Every row comes from one small tree of marks. Brackets hold a mark, then the marks that hang from it, in alphabetical order. Every link used is in the known rows. Which tree was each row made from?
Known rows
[nuso [delot [ledi godu [rase nevol]]]]: [-0.12 -0.14  0.00 -0.07  0.02  0.20  0.03  0.28  0.06 -0.09 -0.09 -0.10
 -0.24  0.39  0.34 -0.38  0.05  0.00  0.00  0.24 -0.02  0.04]
[zurug [baditid [delot ledi]]]: [-0.41  0.05  0.00 -0.19  0.10 -0.20 -0.17  0.09  0.17 -0.20 -0.22 -0.10
 -0.03 -0.10 -0.09 -0.12 -0.06 -0.15  0.22 -0.02 -0.08 -0.07]
[nevol [delot ledi nuso] [rase duka]]: [-0.08  0.17 -0.07 -0.13 -0.02 -0.55 -0.07  0.37  0.11 -0.31 -0.40  0.09
  0.02  0.16  0.43 -0.22 -0.07 -0.17  0.35 -0.10 -0.20 -0.08]
[rase duka ledi [nevol delot]]: [ 0.01  0.21  0.01  0.07  0.25 -0.41 -0.04  0.23 -0.15 -0.07 -0.08  0.23
 -0.03  0.30  0.28 -0.08 -0.03 -0.04 -0.04 -0.20 -0.07 -0.21]
[ledi [delot nuso] [rase duka]]: [ 0.05  0.13  0.02  0.17  0.06  0.06 -0.15  0.15 -0.05 -0.02 -0.32 -0.08
 -0.06  0.22  0.63 -0.16  0.02 -0.09  0.27  0.09 -0.07  0.06]
[duka [rase [ledi godu] [nevol [delot nuso]]]]: [-0.18  0.15 -0.08  0.15  0.00  0.28 -0.01 -0.02 -0.11 -0.11 -0.26 -0.18
 -0.07  0.50  0.26 -0.28  0.04  0.01  0.34  0.10 -0.11  0.00]
[nuso [delot [ledi godu [rase duka nevol]]]]: [-0.01 -0.05  0.01  0.01  0.15 -0.07 -0.03  0.32  0.03  0.03 -0.17 -0.05
 -0.29  0.42  0.62 -0.31  0.04  0.00 -0.10  0.22 -0.09 -0.13]
[delot [ledi godu rase] nuso]: [-0.21 -0.01 -0.06 -0.04 -0.10  0.26  0.02  0.05  0.02 -0.04 -0.26 -0.26
 -0.23  0.29  0.52 -0.36  0.00 -0.15  0.32  0.31 -0.07  0.06]
[zurug [baditid delot]]: [-0.31  0.03  0.00 -0.08  0.02 -0.14 -0.19 -0.10  0.13  0.02 -0.28 -0.16
  0.06 -0.12 -0.27  0.04 -0.01 -0.08  0.16 -0.05 -0.08 -0.01]
[ledi [rase duka nevol]]: [ 0.08  0.05 -0.02  0.15  0.12 -0.02 -0.11  0.10 -0.08  0.16 -0.12  0.16
 -0.06  0.17  0.42 -0.16  0.04  0.00 -0.19  0.04  0.04 -0.12]
[baditid [delot [ledi godu] nuso]]: [-0.45 -0.06 -0.01 -0.12 -0.21 -0.21 -0.01  0.14  0.09 -0.09 -0.24 -0.22
 -0.17  0.21  0.32 -0.24  0.01 -0.02  0.46  0.30 -0.20 -0.06]
[zurug [baditid [delot [ledi godu rase]]]]: [-0.37  0.02 -0.03 -0.15 -0.03  0.20 -0.23 -0.11  0.15 -0.05 -0.43 -0.34
 -0.18  0.15  0.08 -0.26 -0.11 -0.26  0.24  0.15 -0.12  0.00]
[nuso [delot [ledi rase]]]: [-0.07 -0.04  0.03 -0.08  0.19  0.21 -0.02  0.36  0.11 -0.12 -0.19 -0.02
 -0.14  0.05  0.34 -0.26  0.00 -0.09  0.03  0.11 -0.04  0.09]
[rase duka ledi]: [ 0.08  0.23  0.04  0.09  0.34 -0.45  0.02  0.08 -0.09  0.17 -0.09  0.06
 -0.09  0.10  0.43  0.02 -0.07  0.07 -0.06 -0.08 -0.14 -0.20]
[ledi [delot nuso] godu [rase duka]]: [ 0.05  0.12  0.01  0.17 -0.06  0.17 -0.15 -0.03 -0.06  0.10 -0.39 -0.25
 -0.18  0.44  0.59 -0.19 -0.03 -0.08  0.30  0.21 -0.14  0.04]
[baditid [delot ledi nuso]]: [-0.49 -0.03  0.01 -0.12 -0.06 -0.29 -0.03  0.32  0.08 -0.15 -0.20  0.01
 -0.06 -0.02  0.38 -0.23  0.03 -0.03  0.41  0.17 -0.12 -0.04]
[ledi [delot nuso] godu [rase duka nevol]]: [ 0.01  0.05  0.01  0.22 -0.10  0.10 -0.13  0.05 -0.10  0.05 -0.25 -0.15
 -0.16  0.56  0.64 -0.31  0.08  0.01  0.23  0.20 -0.06 -0.01]
[nuso [delot [ledi godu]]]: [-0.09 -0.09  0.03 -0.15  0.07 -0.04  0.08  0.19  0.14 -0.13 -0.09 -0.20
 -0.20  0.26  0.15 -0.17 -0.01  0.00  0.12  0.17 -0.13  0.00]
[delot nuso]: [-0.15  0.00 -0.02  0.06 -0.05 -0.06  0.04  0.05 -0.01  0.02 -0.13 -0.08
 -0.01  0.02  0.19 -0.07  0.09  0.01  0.25  0.09 -0.04  0.04]
[nevol [delot ledi nuso]]: [-0.28  0.06 -0.04 -0.15 -0.02 -0.10 -0.01  0.27  0.01 -0.40 -0.16  0.01
 -0.04  0.11  0.22 -0.24 -0.03 -0.27  0.42  0.00 -0.05  0.05]
[duka [rase [nevol [delot [ledi godu] nuso]]]]: [-0.27  0.02 -0.12  0.01 -0.13  0.33 -0.04  0.16 -0.01 -0.38 -0.19 -0.13
 -0.09  0.42  0.30 -0.43  0.04 -0.13  0.37  0.20 -0.02  0.00]

Write each row's tree
[ 0.01  0.25 -0.05  0.02 -0.02 -0.50  0.00  0.04 -0.01  0.03 -0.48 -0.17
 -0.05  0.45  0.42 -0.07 -0.08 -0.02  0.34 -0.05 -0.35 -0.11] -> [nevol [delot nuso] [rase duka [ledi godu]]]
[ 0.03  0.10 -0.03 -0.01  0.09  0.08 -0.06  0.04 -0.01  0.04 -0.21 -0.13
 -0.29  0.29  0.58 -0.25 -0.12 -0.17 -0.02  0.16 -0.09 -0.11] -> [delot [ledi godu [rase duka]]]
[ 0.14  0.18  0.06 -0.06 -0.14 -0.18 -0.05  0.00  0.07 -0.11 -0.15 -0.17
 -0.05  0.46  0.18 -0.12 -0.11  0.23  0.25 -0.07 -0.21  0.02] -> [nevol [rase [ledi delot godu]]]
[-0.26 -0.06 -0.05  0.00 -0.01  0.12  0.00  0.32 -0.04 -0.23 -0.10  0.03
 -0.10  0.17  0.56 -0.43  0.12 -0.10  0.20  0.19  0.08  0.02] -> [delot [ledi [rase nevol]] nuso]
[-0.08  0.04 -0.08  0.17 -0.09  0.13 -0.09  0.01 -0.11  0.05 -0.33 -0.14
 -0.13  0.48  0.43 -0.27  0.03 -0.20  0.17  0.17 -0.08 -0.03] -> [ledi godu [rase duka [nevol [delot nuso]]]]
[-0.05  0.17 -0.05  0.10  0.03  0.38 -0.05 -0.05 -0.11 -0.08 -0.12 -0.06
 -0.07  0.47  0.06 -0.22 -0.06  0.04  0.08  0.01 -0.06 -0.04] -> [duka [rase [ledi godu] [nevol delot]]]
[-0.22 -0.03 -0.04 -0.08 -0.09 -0.07  0.06  0.07  0.03 -0.18 -0.12 -0.24
 -0.20  0.26  0.35 -0.25  0.02 -0.08  0.37  0.24 -0.09 -0.04] -> [delot [ledi godu] nuso]
[-0.43 -0.05 -0.03 -0.09 -0.15  0.19 -0.07  0.10  0.06  0.00 -0.38 -0.23
 -0.19  0.22  0.49 -0.34 -0.02 -0.11  0.43  0.34 -0.17  0.04] -> [baditid [delot [ledi godu rase] nuso]]
[ 0.09  0.25  0.02  0.06 -0.04 -0.52 -0.03  0.09  0.02  0.00 -0.38 -0.21
 -0.08  0.53  0.63 -0.12 -0.03  0.19  0.41  0.02 -0.32 -0.08] -> [nevol [rase duka [ledi [delot nuso] godu]]]
[ 0.04  0.07 -0.03  0.04  0.08 -0.26 -0.10  0.16 -0.09 -0.13 -0.03  0.24
  0.01  0.22  0.13 -0.04 -0.02 -0.11 -0.05 -0.11  0.00 -0.14] -> [rase duka [nevol delot]]
[ 0.01  0.05  0.03 -0.04  0.32 -0.09 -0.04  0.41  0.08 -0.02 -0.26  0.07
 -0.18  0.09  0.59 -0.21 -0.03 -0.12 -0.06  0.10 -0.10 -0.07] -> [nuso [delot [ledi [rase duka]]]]
[ 0.17  0.17 -0.05 -0.04 -0.07 -0.38 -0.13  0.13  0.07 -0.10 -0.31  0.13
  0.11  0.13  0.07  0.02 -0.11 -0.10  0.00 -0.20 -0.19 -0.09] -> [nevol delot [rase duka]]
[-0.10  0.17  0.08  0.09  0.09 -0.16 -0.01  0.18 -0.05 -0.14 -0.15 -0.07
 -0.03  0.27  0.41 -0.14  0.02  0.08  0.45 -0.02 -0.09  0.09] -> [rase [ledi [delot nuso]]]
[-0.04  0.15 -0.02  0.17  0.20  0.17  0.01  0.09 -0.10  0.00 -0.04  0.10
  0.00  0.18  0.24 -0.20  0.06  0.19 -0.04  0.01  0.01 -0.10] -> [duka [rase ledi nevol]]
[ 0.08  0.20  0.03  0.09  0.21 -0.35  0.04 -0.11 -0.10  0.25 -0.14 -0.13
 -0.20  0.33  0.40  0.00 -0.09  0.08 -0.05  0.05 -0.20 -0.22] -> [rase duka [ledi godu]]
[ 0.17  0.27 -0.03 -0.02  0.03 -0.44 -0.04  0.03  0.02  0.05 -0.36 -0.05
 -0.07  0.42  0.23 -0.03 -0.18  0.01  0.10 -0.15 -0.30 -0.15] -> [nevol delot [rase duka [ledi godu]]]
[-0.04  0.20  0.07  0.17  0.21 -0.51 -0.03  0.30 -0.13 -0.08 -0.10  0.12
 -0.06  0.39  0.64 -0.19  0.09  0.16  0.27 -0.04 -0.09 -0.12] -> [rase duka [ledi [delot nuso]] nevol]
[-0.23  0.04 -0.06 -0.08 -0.12  0.38 -0.05  0.11  0.00 -0.26 -0.35 -0.24
 -0.18  0.36  0.40 -0.36 -0.09 -0.36  0.45  0.19 -0.08  0.14] -> [nevol [delot [ledi godu rase] nuso]]
[-0.11  0.17  0.00  0.22 -0.02  0.27 -0.03  0.02 -0.09 -0.12 -0.14 -0.22
 -0.10  0.55  0.44 -0.32  0.08  0.23  0.38  0.17 -0.07  0.02] -> [duka [rase [ledi [delot nuso] godu] nevol]]
[ 0.06  0.22 -0.02 -0.11  0.01 -0.20 -0.02  0.14  0.04 -0.14 -0.24  0.09
  0.10  0.19  0.01 -0.04 -0.12 -0.01  0.12 -0.25 -0.18  0.02] -> [nevol delot [rase ledi]]
